Each row was made from one small tree. Brackets hold a mark, then the marks that hang from it, in the order of their numbers. Every link used is in the known rows. Write each row's tree.
(in the rows, 128 means zero)
Known rows
(z_668 (z_388 z_715 z_814 z_916)): [ 51 109 118 147 210 105 149 117 127 129 164 142 117 103 155 132 115 136]
(z_916 (z_123 (z_668 z_388))): [116 113 115 129 137 132 167 136 110 168 109 157 126 125 139 121 145 115]
(z_123 z_668 (z_715 (z_388 z_74 z_814) z_522)): [145 105  97 139 171 118 202 144 100 147  67 163 102 149 139  84 128 116]
(z_522 (z_916 (z_123 z_668 z_715))): [143 105 101 136 131 147 170 140  94 181  81 145 124  97 149 117 151 154]
(z_916 z_123 z_388 z_522): [105  96  68 117 145 155 131 173 114 166  87 133 103 117 156 149 132 176]
(z_715 (z_388 (z_916 z_123)) z_522): [104  95  86 144 149 119 163 158 130 133 101 130 118 155 129 103 107 176]
(z_388 z_74 z_916): [ 85 111 116 124 201 122 153 110 106 109 137 134 131 114 172 148 111 144]
(z_123 z_668): [144 120 132 124 146 120 174 124 111 150  96 153 129 125 139 110 157 115]
(z_668 (z_388 z_74 z_715 z_916)): [ 51 114 113 139 207 106 151 112 125 123 158 144 124 101 163 141 115 126]
(z_916 z_123 z_388): [102  98  94 130 141 141 136 153 107 159  97 128 122 123 155 152 138 156]
(z_522 (z_916 z_123 (z_388 z_668 z_814))): [102 102  90 115 178 132 123 152 110 169 123 109 111 111 160 161 144 177]
(z_123 (z_668 (z_388 z_916))): [112 122 141 139 170 107 170 128 119 158 117 166 143 116 137 115 141 109]
(z_123 (z_715 (z_388 z_74 z_814) z_522)): [111 101  85 151 169 121 176 149 108 129  90 143  95 151 150  98 108 133]
(z_916 z_123 (z_388 z_74 z_668 z_715 z_814)): [ 72  93  74  89 213 126 140 127 106 133 140 114  90 110 192 179 131 150]
(z_715 (z_388 z_74 (z_916 (z_123 z_668))) z_522): [112  99  84 126 173 122 173 145 117 131  97 139 115 157 133 109 108 160]
(z_668 (z_388 (z_715 z_522) z_916)): [ 73 112 109 160 169  93 160 135 143 130 143 145 125 109 138 113 117 146]
(z_916 z_123 (z_388 z_74 z_668 (z_715 z_522) z_814)): [ 84  94  61 100 200 117 147 139 115 129 133 114  85 121 177 164 126 162]
(z_916 (z_123 z_668 z_715)): [142 101 106 131 121 143 194 136  89 167  75 164 122 109 163 113 144 120]
(z_715 (z_522 z_916)): [137 116  96 155 128 114 150 152 133 143 104 122 117 133 116 102 135 175]
(z_715 (z_388 z_74 z_668 z_814 (z_916 z_123)) z_522): [ 85  97  76 108 212 108 160 145 124 114 139 119  95 161 159 133  96 162]

Write each row's tree
[159 106 106 149 128 113 204 156 111 161  51 167 118 142 129  71 140 120]  (z_123 z_668 (z_715 z_388 z_522))
[ 95 107  85 109 188  94 146 141 131 123 123 120 104 118 169 151 138 148]  (z_916 (z_388 z_74 z_668 (z_715 z_522)))
[ 69 101 110 101 230  95 162 105 125 106 174 120 106  91 195 150 123 155]  (z_388 z_668 z_715 z_814 z_916)
[ 95  96  66  93 185 141 130 171 117 159 117 123  87 121 176 166 130 170]  (z_916 z_123 (z_388 z_668 z_814) z_522)
[ 72 111 113  94 249 103 150 107 109  99 176 123 110 119 198 170 108 136]  (z_388 z_74 z_668 z_814 z_916)
[ 71 118  91 146 204 108 144 126 130 131 154 131  95 124 135 123 120 139]  (z_668 (z_388 z_74 (z_715 (z_522 z_916)) z_814))
[106  94  94 123 137 135 170 151 105 155  96 142 111 125 177 126 128 132]  (z_916 (z_123 (z_715 (z_388 z_668))))
[125 103  96 126 169 146 140 145  98 183  94 126 118 112 137 141 152 172]  (z_522 (z_916 (z_123 z_668) (z_388 z_814)))
[ 98  92  61 102 175 154 163 161 103 151 100 142  79 125 185 134 112 148]  (z_916 (z_123 (z_715 (z_388 z_74 z_668 z_814))) z_522)
[151 120 111 170 127 106 192 158 115 183  73 174 126 114 121  81 146 119]  (z_123 (z_668 z_388) (z_715 (z_522 z_916)))
[126  94  68 107 169 164 183 154  92 166  71 160  87 125 164 114 125 139]  (z_916 (z_123 z_668 (z_715 (z_388 z_74 z_814))) z_522)
[124 120 127 145 160 116 190 132  98 164  90 181 127 112 156 109 141  80]  (z_123 (z_668 (z_388 z_74)) z_715)
[105 103  99 148 158 106 160 155 136 126 104 131 121 157 125  96 109 169]  (z_715 (z_388 z_916) z_522)
[ 85 111 109  96 197 111 143 137 126 125 131 123 108 153 170 139 127 119]  (z_715 (z_388 z_74 z_668))
[ 84 107 106  98 205  99 157 112 129 113 163 117  90 108 183 141 139 134]  (z_388 z_668 z_715 z_814)
[ 89 109  81  98 219  93 164 113 130  94 163 115  76 125 176 139 123 139]  (z_388 z_74 z_668 (z_715 z_522) z_814)
[ 69 102  93  88 247 118 142 138 122 117 147 123  94 142 180 148 103 150]  (z_715 (z_388 z_74 z_668 z_814 (z_916 z_522)))
[104  95  78 109 218 154 182 123  80 135 112 155  96 102 184 142 104 153]  (z_388 z_74 z_814 (z_916 (z_123 z_668 z_715) z_522))
[124 100  86 127 181 150 153 142  81 180  82 136 112 103 157 145 142 160]  (z_522 (z_916 (z_123 z_668 z_715) (z_388 z_74 z_814)))
[123 108  75 130 149 117 141 162 125 153 106 115 111 130 138 137 133 181]  (z_715 (z_522 (z_916 z_123 (z_388 z_74 z_668))))
[ 94  89  58 113 155 153 140 161 119 159  92 129  94  98 163 146 136 184]  (z_916 z_123 (z_388 z_715) z_522)
[142 107  82 144 143 127 153 160 117 166  87 127 110 133 115 115 140 182]  (z_715 (z_522 (z_916 (z_123 z_668) (z_388 z_814))))
[ 85 106  90 103 209  84 172 113 134  94 156 124 108 101 186 144 116 158]  (z_388 z_74 z_668 (z_715 z_522) z_916)
[ 86  90  60 122 188 136 147 135 107 130 116 120  89 124 157 151 122 170]  (z_916 z_123 (z_388 z_74 (z_715 z_522) z_814))
[112 121 131 133 161 108 173 123 125 157 116 161 125 113 135 107 155 102]  (z_123 (z_668 (z_388 z_715)))
[115  99  89 127 148 132 141 162 104 181  95 124 121  95 171 152 147 169]  (z_522 (z_916 (z_123 z_715) (z_388 z_668)))
